Each row was made from one path, in order. Every step used is in the known rows, and no mark comes twice. Write each row's path.
Known rows:
dafes -> neti: [-3.80  3.80  0.75 -1.70  2.40  1.46 -5.17 -2.02  1.53  0.28 -2.84  0.71
 -1.26  0.21  0.66 -2.95  0.22  1.57  2.11  1.03  2.30  1.39]
viku -> neti -> redad: [-2.18 -0.02 -1.41  0.61  0.28  2.05  0.62 -1.02 -0.42 -0.52 -0.95 -0.78
 -2.75  3.60  0.92 -2.96 -3.47 -2.24  0.11  0.70 -1.53  3.09]
mutod -> bupufe -> neti -> redad: [ 0.56  1.92 -1.87 -1.20  3.56 -2.72  5.62 -2.00 -3.31 -3.87 -2.12  0.19
  0.39  1.88  0.82 -4.15 -3.80 -0.60 -2.18 -0.11 -4.04 -0.07]
bupufe -> mutod -> redad -> neti -> dafes: [-0.12 -2.24  0.45 -0.34  5.36 -1.90  4.23  2.18  3.82  1.31 -4.22 -1.44
  4.42  0.89  0.24 -4.74 -1.31 -1.92 -3.03  0.55 -2.83 -3.44]
mutod -> redad: [ 1.43  1.87 -2.98 -2.81  6.54 -1.85  4.14  1.28  2.71  0.75 -3.09  1.43
  0.48 -3.56  0.55 -0.30 -1.93  0.17 -0.44  2.89 -0.67 -0.79]
dulakip -> redad: [ 1.37  1.32 -3.29 -2.82  2.81  2.12  2.04 -3.20  2.06  0.60 -0.46  1.54
  0.29 -4.57  0.96 -0.60 -0.72  2.44  1.19 -1.13  0.19  2.37]
bupufe -> mutod -> redad -> neti -> viku: [ 4.38 -0.42 -1.51 -2.16  3.97 -2.24  3.14  5.13  4.73  0.28 -3.20 -3.31
  3.46  2.14 -1.33 -4.53  2.94 -0.65 -1.85  0.45 -4.63 -7.21]
tuli -> dulakip -> redad: [ 2.11  1.21 -1.13 -1.90  1.92  3.86 -0.66 -3.43  2.90  1.79  1.12 -0.40
 -2.04 -3.68  0.86  1.19  0.42  2.27  2.35  0.76  1.48  4.17]
tuli -> dulakip -> bupufe: [ 0.12  2.59  1.17  1.58 -0.76  0.01 -1.32  0.12 -1.26  0.53  1.59  1.00
 -2.15 -1.05  1.19  2.98  1.02  2.85  1.27  0.00  2.68  2.28]
dafes -> neti -> tuli -> dulakip -> bupufe -> mutod -> redad: [ 0.24  0.95  2.37  4.07 -1.13 -0.87 -2.46 -0.51 -1.48 -0.14  0.24 -3.92
 -3.46 -0.32 -1.54  3.45  1.96 -1.27 -1.48  2.11 -0.62 -0.20]
neti -> tuli -> dulakip: [-3.87  0.50  2.95 -0.18 -1.83 -0.60 -4.59  0.43  2.76  3.83 -0.88  0.77
 -2.32 -0.02 -0.58  2.92 -1.53 -1.75  2.77  2.59  4.23  4.02]
mutod -> redad -> neti: [ 1.98 -0.63 -2.39 -4.23  4.56 -1.00  3.77  3.09  0.43 -1.74 -2.28 -0.19
  4.51 -2.33  0.79 -3.53 -3.52 -1.77 -2.00  1.79 -1.26 -3.86]
mutod -> bupufe -> dulakip -> redad -> neti -> tuli: [ 1.64 -2.23 -5.35 -0.77 -3.09  1.30  6.47 -1.37  0.06 -4.15  2.76  0.85
  4.40 -1.85 -2.19 -1.29 -1.42 -1.68 -1.17  0.09 -1.77 -0.61]
bupufe -> neti -> tuli -> dulakip: [-2.43 -0.41  4.62 -0.02 -1.65  0.50 -5.11 -2.15 -3.35  1.17  0.04  0.52
 -2.94  1.61  0.02  1.93 -0.64 -0.25  1.62  0.28  2.09  1.77]
dulakip -> bupufe: [-0.60  2.51 -1.00  0.11  0.43 -1.88  1.29  0.15 -2.11 -0.51  0.06  3.16
  0.10 -1.75  1.29  1.65  0.28  2.85  0.05 -1.77  1.07  0.67]
dulakip -> bupufe -> mutod -> redad -> neti -> tuli: [ 1.95 -2.76 -0.77  0.49 -0.96 -3.81  3.98  3.96 -2.93 -2.23 -0.01 -1.60
  4.61 -1.06 -1.00  0.33 -1.19 -3.71 -4.85 -1.56 -3.43 -4.86]
tuli -> neti -> dafes: [-7.22  1.24  3.50  2.65  4.12 -2.42 -1.81  1.42  0.31  1.21 -6.80  2.27
 -2.23  1.78  0.90 -0.61 -1.33 -1.06  2.15  2.78  2.55  3.22]
viku -> neti: [-1.22 -0.57 -1.55 -1.16  1.66  2.02 -2.55 -1.71  1.04  0.81  0.88  2.85
 -2.29  1.87  1.66 -0.67 -0.93  0.37  1.55  0.04  1.33  1.37]
tuli -> dulakip: [-0.73  2.11  1.37 -1.86  2.10  1.85 -3.67 -0.02  3.38  2.55 -0.59  0.77
 -1.67 -0.54  1.10  0.63  0.63  1.04  2.64  1.60  3.04  3.13]
dulakip -> bupufe -> mutod -> redad: [ 4.52  1.44 -2.87  0.35  4.70 -2.25  4.96  1.44  0.12 -1.05 -0.62 -0.25
  1.23 -2.89  0.50  1.25  2.53  1.26 -3.42 -1.70 -4.22 -2.63]
dulakip -> bupufe -> mutod: [ 1.33  1.92 -0.59  0.15  1.30 -0.93 -0.57  0.69  0.47 -0.18  0.46  1.22
  1.34 -0.39  1.17  0.26  3.90  2.09 -1.25 -4.72 -1.98 -0.27]
tuli -> dulakip -> bupufe -> mutod: [ 2.27  1.63  1.57  1.12  0.36  1.58 -3.00  0.49  1.04  1.01  2.04 -1.07
 -1.01  0.28  1.00  1.88  4.92  2.15 -0.20 -3.09 -0.52  1.34]

Write each row's path:
[ 5.21 -1.16 -2.27 -1.07  2.68 -1.37  4.59  3.37 -2.05 -3.57  0.15 -1.80
  5.28 -1.61  0.72 -2.04  1.26 -0.67 -4.69 -2.54 -4.66 -5.74]
dulakip -> bupufe -> mutod -> redad -> neti
[-0.24 -2.59  3.54  1.54 -5.33 -0.14 -3.85  2.76 -1.93 -0.43  2.57 -2.23
  2.31  2.00 -0.58  1.04  1.45 -2.56 -1.60 -3.11  0.15 -0.84]
redad -> neti -> tuli -> dulakip -> bupufe -> mutod
[ 6.04 -1.10 -0.13 -0.01  1.74  0.63  2.24  3.15 -1.29 -2.35  1.91 -3.75
  2.88 -1.11  0.66 -0.31  1.80 -0.69 -3.69 -1.15 -3.18 -3.96]
tuli -> dulakip -> bupufe -> mutod -> redad -> neti
[ 4.25 -1.41 -2.22 -4.21  5.65  0.37  2.33  3.46  3.02 -1.43 -1.89 -2.15
  5.60 -1.18  0.61 -4.63  0.54 -2.41 -3.36 -1.38 -4.31 -4.78]
bupufe -> mutod -> redad -> neti
[ 6.36 -0.50  0.53  1.78  0.14 -1.82  3.24  4.83  0.56 -0.59  0.79 -5.04
  0.53  2.20 -1.15 -0.39  4.50  1.23 -2.31  0.56 -3.54 -6.54]
tuli -> dulakip -> bupufe -> mutod -> redad -> neti -> viku
[ 2.45 -0.28  0.82  3.04 -0.19 -2.56  1.39  1.61 -0.02  1.25  0.81 -1.92
 -1.64 -1.64 -1.19  5.23  1.29 -1.86 -2.01  0.99 -1.35 -0.23]
neti -> tuli -> dulakip -> bupufe -> mutod -> redad
[ 0.99  2.86 -4.89 -1.39  2.88  0.59  4.10 -0.30  3.94 -1.93  0.55  3.37
  1.27 -0.36 -0.38 -0.94  2.68  1.88  0.45  1.01 -0.83  0.89]
mutod -> bupufe -> dulakip
[-0.62  0.19  2.86  2.91 -3.54 -0.97 -3.71  0.67  0.12  2.12  1.61 -0.75
 -1.61  0.78 -0.61  4.14  2.97 -0.84 -0.17 -2.03  0.68  2.10]
neti -> tuli -> dulakip -> bupufe -> mutod
[ 2.39 -1.28 -0.92 -0.31 -0.36 -0.66  2.27 -5.62 -2.78 -1.13  2.55  0.93
 -2.42 -1.80 -0.40  2.49 -2.73  0.05  0.17  1.33 -0.07  1.63]
mutod -> bupufe -> neti -> tuli -> dulakip -> redad
[-2.39 -2.16  2.02  4.46 -6.01 -0.18 -3.35 -1.27 -4.28  0.70  4.45  1.47
 -5.47  2.39  0.13  5.99 -1.57 -1.00  1.30  1.36  3.42  2.87]
viku -> neti -> tuli -> dulakip -> bupufe
[ 2.90 -0.28 -0.02 -1.25 -1.59  2.46 -0.07  0.15  2.55  1.04  0.77 -3.04
 -0.16  0.64 -0.82 -2.15  1.24  2.21  2.38  1.15  0.61 -1.46]
tuli -> dulakip -> redad -> neti -> viku
[-2.97  1.55  4.65  4.01 -4.50  0.62 -7.86 -1.46 -1.15  0.96  0.80 -2.81
 -3.56  2.27 -0.93  2.51  3.38 -0.09  0.60 -0.79  1.47  2.13]
dafes -> neti -> tuli -> dulakip -> bupufe -> mutod
[-3.69  4.81  1.37  0.28  0.76 -1.11 -4.28 -0.47  3.27  2.11 -4.09 -0.36
 -3.31  3.50 -1.06 -2.84  2.81  3.29  3.71  2.73  2.10 -0.79]
dafes -> neti -> viku
[-1.03 -0.38  0.24 -0.15 -2.08  1.57 -1.53 -3.27  1.99  2.88  0.87 -0.17
 -2.65 -3.13 -0.80  3.40 -1.99 -0.67  2.49  1.77  2.85  4.75]
neti -> tuli -> dulakip -> redad
[-4.25 -2.30  0.05  0.47 -2.17 -0.56 -3.41 -1.02  0.13  1.87  0.38  3.15
 -2.80  2.26 -0.11  1.68 -2.80 -2.58  1.71  1.18  2.48  2.27]
viku -> neti -> tuli
[ 1.03  2.36  1.30  2.50 -1.18 -3.44  1.68 -0.70 -6.27 -1.44 -0.28  1.73
 -2.67  3.05  0.09  0.32  3.44  6.19  0.43 -2.13 -0.91 -4.20]
dulakip -> bupufe -> neti -> viku
[-2.38 -0.12  2.18  2.19 -3.43 -3.37 -0.02 -1.81 -8.86 -1.98  0.51  2.96
 -0.99  0.44  0.24  2.64 -1.19  1.43 -0.71 -2.80  0.43 -0.85]
dulakip -> bupufe -> neti -> tuli
[-3.08 -1.87  3.44 -1.31 -3.56  0.34 -4.78  2.48  0.62  1.32  0.19 -0.89
  1.82  1.27 -0.58 -0.20 -2.89 -3.73  1.41  1.76  3.49  0.93]
redad -> neti -> tuli -> dulakip
[-0.61 -3.32 -0.56  1.41 -3.66  4.09 -2.87 -4.70  0.07  2.05  4.00  0.08
 -5.65 -0.24 -0.27  3.96 -2.49 -1.40  2.37  1.83  2.41  4.68]
viku -> neti -> tuli -> dulakip -> redad
[-0.49 -2.51 -2.65 -0.77 -5.00  4.69  2.07 -1.32 -0.73 -2.71  1.83 -0.59
  3.43 -1.79 -1.87 -1.55  0.21 -1.02  0.01 -1.71 -1.14  0.28]
bupufe -> dulakip -> redad -> neti -> tuli
[-5.35 -1.02  2.45 -0.13  0.93 -1.54  0.66  1.04  1.42  1.88 -3.55  1.85
  3.42  2.05  0.87 -4.51 -3.77 -0.26  0.56  0.54  2.38 -0.29]
redad -> neti -> dafes
[-4.19 -1.74  1.33 -2.40 -2.47 -1.93 -2.17  2.83 -0.27  0.39 -1.83  1.48
  4.08  0.57 -0.37 -2.03 -3.87 -3.77 -0.01  0.07  2.19 -0.79]
redad -> neti -> tuli
[-5.66 -1.50  1.08  2.69  1.52 -0.36 -0.40 -2.73  1.64  3.39 -1.37  3.63
 -3.77  3.67  1.33 -0.78 -2.54  0.59  1.83  1.81  2.99  2.71]
viku -> neti -> dafes
[ 2.77 -1.27 -0.62 -3.20  0.06  5.20 -0.73 -1.64  0.81 -0.45  1.99 -2.01
  1.94 -2.44  1.10 -2.10 -1.42  0.56  0.78 -0.50  0.74  0.93]
tuli -> dulakip -> redad -> neti
[-3.01  0.64  2.77  3.02 -4.64 -1.98 -1.87  0.69 -2.39  1.89  1.45  1.18
 -2.72 -0.41 -0.45  5.26 -1.08 -0.21  1.36  1.19  3.93  3.00]
neti -> tuli -> dulakip -> bupufe
[ 4.53  0.37 -6.39 -0.59 -0.95  1.20  8.08 -0.31  2.93 -3.49  1.79 -0.55
  2.66  0.84 -2.18 -3.66  3.17  2.95  0.28  0.59 -3.23 -3.75]
mutod -> bupufe -> dulakip -> redad -> neti -> viku
[-3.30 -0.46  2.41 -1.06 -0.81 -1.66 -2.42 -1.88 -4.01  0.10 -1.83  2.35
 -0.56  0.85  0.17  0.34 -1.76 -0.16  0.54 -1.27  0.59  0.21]
bupufe -> neti -> tuli
[ 2.80 -0.87 -4.04 -2.39 -1.15  7.27  2.91 -1.77  0.36 -3.77  2.07 -0.65
  3.94 -2.23 -0.24 -3.81  2.36  1.85 -0.11 -2.96 -2.50 -0.38]
bupufe -> dulakip -> redad -> neti
